Each row was made from one walk, in order. Every step used is in the known rows, and no mark comes twice. Write each row's walk.
In the rows, 100 means zero.
Known rows
kinubo nuzaru rugafuz nibi firud: 88 97 118 103 111 115 120 144 74 91 107 116 119 130 111 92 119 97 113 89 99 95 104 95 112 104 104 87 96 105 95 105 95 89 86 121 97 130 115 65 98 104 104 98 107 103 113 100 98 97 96 105 98 109 104 102 82 95
mapab lapes: 95 95 100 101 104 109 104 99 96 109 106 102 102 98 115 96 113 105 97 92 100 106 101 101 101 112 96 115 99 106 98 101 95 97 101 99 99 114 101 95 104 103 102 103 90 98 111 106 98 104 102 93 97 104 93 88 94 103
firud rugafuz rumum: 102 106 100 100 105 104 95 103 91 92 81 108 90 111 107 94 83 102 103 85 95 89 107 99 104 107 113 107 104 101 96 108 106 94 105 109 104 104 110 106 109 106 104 107 102 102 83 106 106 83 94 105 101 92 101 98 104 100
zuso bagu rugafuz mapab: 104 106 120 116 100 118 93 110 87 112 96 102 94 109 109 130 110 103 100 83 116 108 109 104 107 96 103 98 102 103 103 103 104 98 95 110 96 110 83 126 95 107 114 98 111 91 73 107 112 123 99 98 98 108 88 101 104 103
rumum rugafuz nuzaru: 101 111 105 105 114 93 101 125 78 102 110 107 106 117 105 123 115 106 105 85 116 99 98 98 106 95 105 97 97 103 104 115 102 102 100 106 98 89 112 95 126 100 86 96 118 119 104 101 102 96 100 101 102 112 103 95 96 100
nuzaru rugafuz: 93 100 103 100 104 101 110 113 95 93 103 87 106 111 107 102 107 95 106 86 104 96 104 100 103 95 98 101 100 92 98 102 105 101 96 106 99 117 109 90 105 106 107 104 110 115 101 101 94 97 99 103 104 100 102 103 98 98
rumum mapab: 103 103 112 99 100 97 95 113 88 100 107 100 108 103 98 89 108 107 101 98 109 108 101 101 104 96 96 104 100 99 103 109 94 100 101 103 97 98 99 113 109 103 93 99 94 87 101 103 104 110 100 98 103 114 99 99 102 98
nuzaru rugafuz rumum: 92 105 102 100 99 107 106 110 89 95 94 95 93 116 98 108 100 105 109 83 97 87 106 100 100 95 109 111 101 99 96 104 103 96 100 110 101 114 106 91 107 108 109 108 109 123 93 104 91 87 98 104 100 98 108 100 102 95
zuso rugafuz: 103 99 92 102 102 108 105 106 98 108 116 100 90 106 109 99 118 106 106 99 96 99 107 102 101 95 98 94 99 106 98 101 113 95 97 106 100 97 96 100 105 104 105 101 102 111 95 104 103 92 96 99 98 104 102 98 99 101
nibi rugafuz: 104 101 97 103 101 103 98 117 97 104 105 105 95 106 112 101 109 99 103 92 98 96 100 102 104 96 101 101 100 95 98 100 109 102 92 106 103 117 111 84 116 105 108 104 104 100 96 103 103 100 102 103 99 99 104 103 92 100
rugafuz firud: 99 104 110 104 103 107 98 101 91 107 99 116 96 105 96 91 98 94 103 101 96 98 97 100 96 101 107 101 100 103 98 103 101 96 104 109 100 95 101 112 105 100 103 95 97 89 98 100 93 105 98 96 97 104 98 98 100 105
fezu finiz: 103 96 97 101 106 104 106 90 111 93 96 101 106 102 98 89 104 98 100 89 107 99 94 98 103 96 100 97 98 90 97 100 91 97 98 108 102 113 88 104 106 103 105 99 87 109 95 105 102 101 98 102 101 99 98 87 104 98
fezu basi: 97 97 105 100 103 100 94 100 94 105 102 106 98 99 92 93 106 94 105 94 104 101 91 99 104 102 99 98 102 100 101 95 103 102 96 102 101 102 97 97 92 96 107 102 90 103 108 101 108 111 99 100 105 97 96 94 107 95
nibi firud rugafuz: 105 98 109 101 113 113 100 113 102 94 97 112 103 109 126 57 88 87 106 90 101 94 102 99 108 107 103 86 99 104 96 106 115 96 97 103 102 125 117 88 102 105 105 98 96 82 98 99 109 92 95 102 98 95 98 94 93 107
firud rugafuz kinubo nuzaru: 100 109 107 113 126 98 107 120 89 88 91 115 120 116 104 107 85 93 103 79 91 93 100 92 110 111 110 76 102 102 102 112 83 92 106 111 100 105 110 103 114 100 102 98 113 92 107 108 121 93 96 105 102 103 93 100 99 98
mapab rumum: 95 97 101 104 101 120 102 93 100 110 92 97 93 102 97 95 101 100 101 108 88 99 98 99 99 106 102 102 104 107 104 100 89 102 105 103 102 110 105 104 102 101 94 101 82 108 100 104 100 97 98 96 95 98 102 92 104 101
bagu rugafuz naba: 98 105 107 111 107 96 93 117 97 110 91 105 87 110 102 124 118 99 106 80 106 97 104 97 101 94 106 94 101 101 103 98 104 102 94 113 98 109 96 101 108 100 106 106 105 97 95 108 107 114 99 110 103 105 91 87 105 99
rumum rugafuz nibi firud: 99 101 115 100 109 104 96 143 83 105 101 120 107 115 115 88 126 105 109 95 106 94 95 97 109 103 105 93 95 102 101 112 111 93 98 117 99 106 116 80 109 104 100 93 97 93 100 97 97 95 96 105 97 116 103 93 86 98
bagu rugafuz kinubo: 100 110 106 113 111 108 86 120 101 112 83 105 97 107 106 130 111 96 99 81 103 90 100 97 101 103 105 85 102 106 105 106 97 101 104 112 98 88 99 103 111 101 111 101 109 98 93 101 109 109 97 109 103 108 94 91 112 98
firud rugafuz kinubo: 103 108 102 107 117 96 94 112 98 96 83 106 111 108 109 91 83 93 100 81 96 96 99 96 115 106 108 97 104 99 102 112 96 96 110 107 102 96 116 111 115 104 111 98 111 90 95 103 116 93 95 105 105 100 97 96 103 101
mapab rumum rugafuz bagu: 104 103 100 113 110 109 108 119 83 118 94 108 93 107 94 117 106 107 106 99 92 100 103 101 100 105 107 103 103 102 109 109 87 105 105 110 101 116 107 107 118 105 96 93 101 114 93 102 102 103 100 96 95 114 102 90 94 97
lapes zutep barolam: 97 98 87 101 93 110 102 108 104 108 98 107 85 90 107 118 75 93 103 98 103 94 97 97 107 95 97 92 100 96 104 101 93 104 97 96 98 90 127 101 91 98 97 96 90 94 86 101 97 108 96 108 96 97 99 95 109 97
rumum mapab fezu basi: 101 95 109 96 106 102 87 117 98 108 112 98 98 108 99 85 110 101 97 97 109 106 94 99 107 104 97 96 100 101 101 102 92 99 100 106 101 118 100 112 106 93 93 97 77 96 119 107 112 116 98 98 107 113 87 86 104 92
zutep barolam: 96 101 97 101 96 100 110 98 106 103 99 103 88 93 96 115 93 97 102 113 111 97 96 98 99 99 96 96 96 96 103 100 77 106 103 101 99 88 110 104 96 103 103 96 98 91 90 98 103 107 99 110 100 94 96 96 110 99
lapes mapab: 96 103 105 102 97 103 100 103 93 98 109 101 110 100 102 99 87 91 103 88 105 104 100 101 105 96 99 109 102 106 96 97 88 98 93 120 99 94 96 101 103 103 109 102 96 99 100 106 97 115 103 93 96 106 99 87 98 100
kinubo nuzaru: 97 100 106 105 108 104 115 110 89 94 108 107 109 110 99 117 105 101 102 99 97 99 104 96 99 104 104 83 99 104 99 100 84 98 95 103 98 107 97 95 99 96 91 98 105 101 111 103 106 99 101 100 99 100 97 105 97 98
finiz fezu: 99 100 87 98 100 107 101 101 102 101 99 100 102 106 96 99 103 101 95 118 86 99 102 100 99 102 99 88 101 105 98 100 92 102 92 96 102 102 109 106 107 94 101 95 95 99 97 92 92 100 95 106 105 93 95 106 94 100
nuzaru rugafuz kinubo: 92 106 103 108 113 99 102 118 96 99 93 94 111 113 101 109 102 94 108 77 99 94 98 98 107 100 103 103 100 95 102 109 97 96 104 111 99 100 110 103 114 106 115 100 118 111 101 98 101 97 99 103 105 107 106 99 99 96
bagu rugafuz rumum mapab lapes zutep: 101 102 106 106 100 127 79 136 78 118 91 113 86 109 125 119 114 109 100 60 102 97 109 100 108 107 101 109 107 117 100 115 107 90 97 112 94 115 108 104 115 103 94 114 79 91 86 115 98 115 95 97 95 119 92 78 107 97
nibi firud rugafuz kinubo nuzaru: 101 106 111 109 130 115 108 129 93 89 96 125 121 119 117 81 87 87 109 83 92 89 100 92 111 113 108 67 98 110 101 114 89 87 97 109 100 119 119 93 112 101 105 93 108 78 112 98 118 95 94 103 97 104 96 91 92 102
kinubo nuzaru rugafuz: 91 99 108 105 113 104 124 126 85 88 116 97 116 119 101 118 108 96 108 86 102 96 107 97 100 98 103 84 99 97 97 103 94 96 95 112 98 124 108 87 102 102 99 104 112 121 111 105 98 97 100 104 102 102 101 107 92 98
mapab fezu: 99 95 97 95 103 103 98 106 114 102 105 93 94 108 109 104 98 103 90 106 92 100 103 98 97 106 103 95 99 102 98 99 97 100 106 102 101 116 104 102 104 95 92 96 94 109 109 104 102 95 97 101 100 103 93 91 93 99
bagu rugafuz: 102 103 108 108 101 108 94 116 100 108 94 100 93 106 111 123 116 91 97 85 106 95 106 99 98 99 102 86 102 106 99 100 111 103 99 108 99 98 98 95 100 100 102 105 101 99 90 102 103 110 99 108 102 103 93 95 109 101
zuso bagu rugafuz: 106 98 109 111 101 117 91 110 94 102 92 101 96 104 108 136 117 101 102 91 99 102 114 101 104 95 99 82 101 104 105 98 109 96 94 104 97 135 89 114 88 105 115 96 101 102 77 100 105 115 97 99 99 102 85 95 106 101
kinubo nuzaru rugafuz mapab lapes: 87 102 121 111 112 114 129 127 73 104 125 99 121 121 120 107 116 102 104 74 117 107 102 101 102 110 102 107 99 102 95 108 85 93 92 117 96 126 104 94 115 105 101 108 114 106 117 117 102 110 105 94 100 112 95 94 88 101
firud rugafuz: 104 101 103 102 108 99 99 106 97 92 93 102 102 107 116 86 89 92 99 90 103 99 103 99 108 103 103 96 103 98 98 106 108 100 104 102 103 113 115 102 105 104 103 102 103 96 93 106 109 95 97 104 104 92 96 102 99 103
nibi firud rugafuz mapab lapes: 101 101 122 105 115 121 106 117 95 108 108 116 105 111 140 51 95 93 100 80 114 105 98 104 111 116 101 110 100 111 95 111 101 90 93 108 100 120 120 96 116 109 108 104 96 70 105 111 112 109 101 93 96 107 92 83 86 110
firud rugafuz mapab fezu finiz: 106 100 108 102 115 109 105 100 115 95 98 97 101 117 122 78 79 95 89 79 121 103 95 99 109 106 110 101 100 87 91 109 93 94 105 121 106 116 101 116 125 103 100 100 94 100 93 122 117 98 97 104 104 100 89 84 97 100
mapab lapes zutep: 98 91 94 102 103 117 95 112 93 109 103 103 101 94 125 101 96 101 96 78 93 102 101 99 110 108 97 109 104 108 98 104 110 93 97 93 97 117 119 95 100 97 97 105 82 103 106 110 94 106 98 94 94 106 97 83 95 101

Which walk is each row?
102 105 105 106 105 110 97 117 88 112 106 119 94 111 109 93 105 93 106 95 97 94 99 102 98 96 107 103 99 101 97 103 119 101 92 114 104 115 113 93 119 104 110 99 103 91 96 102 96 103 101 97 97 104 100 99 94 105 -> nibi rugafuz firud
92 107 116 105 100 103 113 114 92 103 109 90 105 114 108 94 102 99 105 81 120 102 99 104 103 96 104 118 101 93 98 103 106 100 96 112 99 95 105 103 111 108 110 106 120 105 97 108 100 107 103 99 105 107 105 105 96 100 -> nuzaru rugafuz mapab
103 111 113 106 100 110 82 126 84 109 89 107 85 114 102 124 119 108 102 81 111 93 108 100 100 98 106 100 103 107 102 112 100 98 103 116 97 100 95 110 114 106 97 108 97 91 83 106 104 110 97 103 102 111 98 95 114 96 -> bagu rugafuz rumum mapab
101 107 104 105 97 113 89 112 96 108 82 108 80 110 106 133 110 101 100 82 99 86 108 99 95 100 112 96 103 110 99 103 106 99 100 112 100 97 96 95 106 103 104 109 102 108 82 104 101 99 96 106 100 99 99 93 111 98 -> bagu rugafuz rumum
96 102 100 108 108 95 116 115 86 97 98 99 101 112 93 113 99 99 106 81 100 104 107 102 105 95 102 110 100 92 104 103 91 105 95 109 100 120 110 101 106 107 113 96 124 115 96 97 98 109 100 98 102 110 103 107 88 96 -> nuzaru rugafuz bagu
106 106 99 108 111 91 104 125 86 111 102 110 101 104 96 121 107 107 104 84 106 102 106 101 101 98 106 98 99 94 108 112 94 104 104 107 98 101 103 108 116 105 102 91 117 108 98 99 102 106 101 101 99 116 99 101 88 97 -> rumum rugafuz bagu
101 98 105 95 104 101 91 118 103 102 111 92 98 110 108 94 104 108 92 104 104 108 103 100 101 101 98 99 99 101 102 108 89 97 105 105 100 113 99 113 116 97 86 96 88 93 112 104 104 106 99 99 103 114 91 95 96 97 -> rumum mapab fezu
99 97 109 101 105 105 98 114 82 107 113 102 112 100 116 87 120 111 98 91 109 112 101 102 105 108 91 118 99 105 103 110 85 95 100 103 96 120 105 109 116 105 93 102 86 85 109 108 104 118 102 90 101 116 93 84 99 100 -> rumum mapab lapes
101 103 109 103 106 96 92 119 82 95 84 109 100 114 114 84 100 98 99 91 100 104 102 97 118 106 108 106 102 100 97 107 106 97 104 115 101 100 116 92 101 104 105 99 101 91 88 109 107 99 93 107 106 99 97 104 97 98 -> firud rugafuz nibi
105 93 102 96 110 105 101 107 111 97 105 93 105 110 102 82 106 107 92 92 112 107 97 98 103 101 98 96 97 90 98 108 80 96 103 113 101 128 87 115 124 100 93 95 76 102 105 110 106 107 99 101 104 113 92 78 100 95 -> rumum mapab fezu finiz
102 105 94 109 112 104 98 108 98 111 105 107 93 109 103 105 111 105 106 93 92 96 99 99 106 98 102 96 101 107 101 107 98 90 106 108 100 89 98 111 115 103 112 94 113 106 100 103 106 94 94 100 98 111 103 92 103 98 -> zuso rugafuz kinubo
94 99 114 104 109 126 98 134 82 118 95 120 99 117 112 77 127 105 111 105 96 94 92 98 109 109 106 98 98 111 104 111 102 95 101 117 100 118 115 78 109 106 94 95 78 100 97 102 96 93 94 101 92 114 105 84 90 99 -> mapab rumum rugafuz nibi firud
92 106 116 104 108 106 115 136 68 91 109 104 110 127 93 113 112 113 113 79 102 96 110 97 102 98 106 95 100 103 98 114 85 90 97 117 96 125 101 104 117 106 93 110 107 107 102 107 99 99 100 100 101 113 108 104 99 92 -> kinubo nuzaru rugafuz rumum mapab
100 104 114 122 120 119 101 124 82 102 89 115 111 116 98 156 117 103 103 82 90 98 111 94 108 103 107 63 101 110 107 106 83 90 95 109 95 121 84 119 95 101 111 89 113 98 90 100 116 115 97 101 98 114 84 94 105 97 -> zuso bagu rugafuz kinubo nuzaru
104 109 101 107 116 99 97 107 82 87 100 107 102 120 112 96 88 93 101 81 106 102 103 97 116 100 106 98 100 106 99 113 103 103 98 104 101 101 119 97 120 101 94 97 117 103 99 105 111 95 97 101 104 96 98 97 101 104 -> firud rugafuz nuzaru
93 103 103 108 100 117 106 132 87 127 113 110 92 93 131 121 96 101 104 81 126 99 93 101 106 106 99 111 99 96 103 115 96 99 106 108 95 85 126 112 115 106 95 102 94 90 90 121 102 118 101 104 96 114 95 81 100 101 -> rumum rugafuz mapab lapes zutep barolam
101 102 119 120 99 137 96 103 89 120 88 100 87 111 107 124 112 105 103 93 100 107 108 104 103 103 107 98 105 110 107 98 102 97 96 111 98 120 87 129 96 107 110 97 94 95 69 111 110 123 97 95 94 108 89 94 110 104 -> zuso bagu rugafuz mapab rumum
100 100 119 116 103 125 97 110 84 120 101 105 98 107 125 122 126 108 97 78 112 115 109 105 105 107 99 108 101 110 103 102 101 91 96 109 95 133 88 121 101 108 115 99 101 91 82 111 111 131 101 92 96 114 81 87 101 105 -> zuso bagu rugafuz mapab lapes
99 109 120 115 99 129 99 109 96 124 94 102 82 113 109 114 110 95 99 91 110 98 98 102 98 104 107 102 105 111 102 102 94 105 101 117 101 97 96 108 108 103 99 106 97 98 84 113 108 116 100 99 98 106 99 92 112 103 -> bagu rugafuz mapab rumum
88 99 109 102 102 98 105 128 80 96 95 97 103 119 103 103 117 102 105 87 102 102 103 98 113 98 102 114 99 96 97 102 102 98 97 118 99 111 112 84 101 107 111 101 109 113 96 104 91 100 98 106 106 106 102 107 94 95 -> nuzaru rugafuz nibi
100 105 123 108 111 134 105 108 98 109 95 110 96 117 121 50 82 90 107 98 103 100 94 102 110 112 109 102 103 113 99 107 100 96 97 111 103 112 116 106 112 107 100 103 89 77 92 109 111 99 97 95 92 99 103 85 95 108 -> nibi firud rugafuz mapab rumum
102 96 120 110 103 128 87 130 83 106 86 120 94 117 113 107 129 103 106 95 96 103 110 99 114 100 101 83 98 112 103 100 108 91 89 113 96 143 95 89 84 106 118 89 93 86 78 94 104 113 92 101 94 110 88 92 96 100 -> zuso bagu rugafuz nibi firud
99 105 106 113 100 127 110 97 92 123 114 100 81 113 106 92 112 105 107 105 99 104 97 105 102 102 106 112 105 113 100 102 99 96 100 116 101 95 95 118 115 107 101 100 100 107 88 117 104 99 97 93 93 109 104 92 103 103 -> zuso rugafuz mapab rumum
88 102 101 106 109 93 108 113 91 98 101 95 102 116 97 101 107 99 115 82 102 99 102 99 107 93 103 111 99 90 101 99 101 97 92 112 98 124 107 102 111 104 113 105 110 106 106 105 94 102 101 107 105 106 100 94 95 97 -> nuzaru rugafuz naba
86 100 112 106 109 101 119 135 72 90 105 105 117 126 102 118 120 103 108 91 99 101 106 94 108 104 106 95 98 101 96 102 91 95 93 121 98 118 108 77 99 102 101 104 113 118 106 109 97 99 97 104 105 108 104 110 89 92 -> kinubo nuzaru rugafuz nibi
91 101 111 99 110 108 113 141 82 92 113 96 101 131 100 115 110 112 103 88 97 95 113 96 98 105 110 93 99 102 95 112 77 86 99 119 98 138 105 102 122 102 87 103 102 118 118 110 100 92 98 99 102 114 97 97 92 90 -> kinubo nuzaru rugafuz rumum mapab fezu
98 101 104 105 107 113 100 117 93 115 99 97 97 105 104 106 115 103 107 101 97 94 97 100 98 106 104 94 103 103 104 109 98 99 109 109 101 109 109 102 115 103 90 101 86 117 95 106 98 94 99 103 97 107 103 87 100 101 -> mapab rumum rugafuz
97 95 95 98 106 110 103 96 119 98 107 96 110 107 109 94 90 91 93 75 108 104 96 97 106 99 99 99 99 96 91 96 76 92 96 126 103 119 84 104 114 100 106 98 77 119 106 117 100 110 99 96 99 108 90 63 96 97 -> lapes mapab fezu finiz
90 108 117 111 105 124 102 120 77 122 107 115 101 110 106 100 101 92 111 86 99 97 94 100 98 103 110 106 104 113 99 107 97 92 104 137 101 102 105 118 122 107 101 97 82 105 97 115 91 110 99 92 89 117 103 69 101 106 -> lapes mapab rumum rugafuz firud
99 99 109 94 103 107 83 112 92 107 100 104 84 112 90 92 103 109 99 91 101 99 97 99 105 104 107 109 102 106 100 105 86 95 106 108 102 118 96 114 110 96 95 101 76 101 110 107 107 108 96 98 104 109 91 82 107 89 -> rugafuz rumum mapab fezu basi
93 103 109 108 104 116 102 119 85 116 105 100 105 106 109 107 103 94 110 88 102 98 97 100 102 102 101 103 105 109 101 105 90 96 100 128 100 102 104 105 119 107 97 102 81 116 99 113 96 106 101 97 94 112 104 73 100 102 -> lapes mapab rumum rugafuz
103 107 110 107 99 105 101 118 92 112 110 106 98 110 113 95 102 102 104 87 115 103 97 105 105 95 105 115 101 95 98 102 110 101 91 111 102 94 103 97 122 106 108 105 114 90 89 110 108 109 105 99 100 106 105 104 89 101 -> nibi rugafuz mapab
101 98 112 112 98 113 87 122 79 105 83 109 95 113 106 135 133 109 100 89 98 107 113 99 114 98 103 94 100 106 104 100 107 94 95 114 96 126 89 105 86 105 115 93 100 100 71 102 104 116 94 104 101 107 86 101 104 98 -> zuso bagu rugafuz nibi
97 102 110 108 107 114 98 133 81 125 112 106 105 102 133 104 105 105 104 66 118 104 96 103 107 107 104 114 103 100 97 116 117 91 101 107 96 91 118 108 122 103 94 107 94 100 100 122 100 113 102 94 96 120 99 81 89 102 -> rumum rugafuz mapab lapes zutep
91 98 103 101 104 118 94 135 75 106 102 100 101 113 118 95 105 108 109 61 100 99 108 101 113 104 101 125 105 106 96 116 108 85 96 110 95 130 122 103 119 108 100 110 84 110 96 114 87 106 96 93 98 118 103 84 98 95 -> nuzaru rugafuz rumum mapab lapes zutep
105 107 108 103 120 112 101 115 85 90 101 119 108 123 119 70 88 89 105 82 103 96 100 97 116 101 106 89 97 112 99 112 105 101 90 101 102 114 126 87 117 102 98 93 109 89 102 97 110 94 94 99 98 98 100 91 93 106 -> nibi firud rugafuz nuzaru
100 102 124 105 103 119 88 133 90 110 88 122 93 119 119 98 127 93 103 91 107 95 103 97 107 103 104 85 98 114 99 102 110 98 93 118 98 110 105 74 96 102 108 99 99 85 91 97 103 107 94 107 99 108 97 93 97 100 -> bagu rugafuz nibi firud
102 111 107 111 107 107 94 118 85 103 101 108 91 119 106 134 117 95 98 78 111 98 105 97 104 95 106 89 100 112 103 106 103 108 94 108 98 97 104 93 115 99 92 100 117 111 95 102 107 109 99 102 103 105 96 93 105 102 -> bagu rugafuz nuzaru
109 103 100 107 113 93 102 107 91 95 88 111 98 108 102 96 78 97 99 81 99 104 110 100 110 105 106 104 103 98 104 107 94 103 99 105 103 115 115 106 107 106 109 95 117 95 90 99 111 106 97 98 101 99 94 104 91 100 -> firud rugafuz bagu
91 107 119 109 108 106 128 126 80 95 119 98 117 123 106 111 101 98 109 83 115 102 101 100 101 99 106 96 100 93 98 105 89 94 91 120 97 103 103 100 109 103 99 106 122 107 108 111 105 109 103 98 101 108 103 108 92 97 -> kinubo nuzaru rugafuz mapab
95 102 105 112 115 99 130 126 77 90 110 105 111 120 93 132 99 98 109 79 98 100 112 98 102 99 104 92 99 97 103 104 81 101 88 109 97 131 107 92 104 103 104 97 129 117 109 98 102 109 101 98 101 109 100 109 84 95 -> kinubo nuzaru rugafuz bagu
95 107 106 110 118 101 110 116 91 95 97 113 118 110 91 121 100 103 104 94 92 96 99 93 103 108 107 79 99 104 104 110 77 94 100 108 98 93 97 104 109 95 99 95 115 97 111 102 110 99 100 101 100 111 98 97 99 95 -> rugafuz kinubo nuzaru
101 108 108 100 97 100 89 112 84 104 94 106 97 106 88 95 103 114 103 94 104 100 104 101 102 99 105 114 101 102 102 112 91 93 101 104 99 100 97 116 115 105 94 102 95 92 91 102 100 101 99 98 99 109 102 97 107 95 -> rugafuz rumum mapab
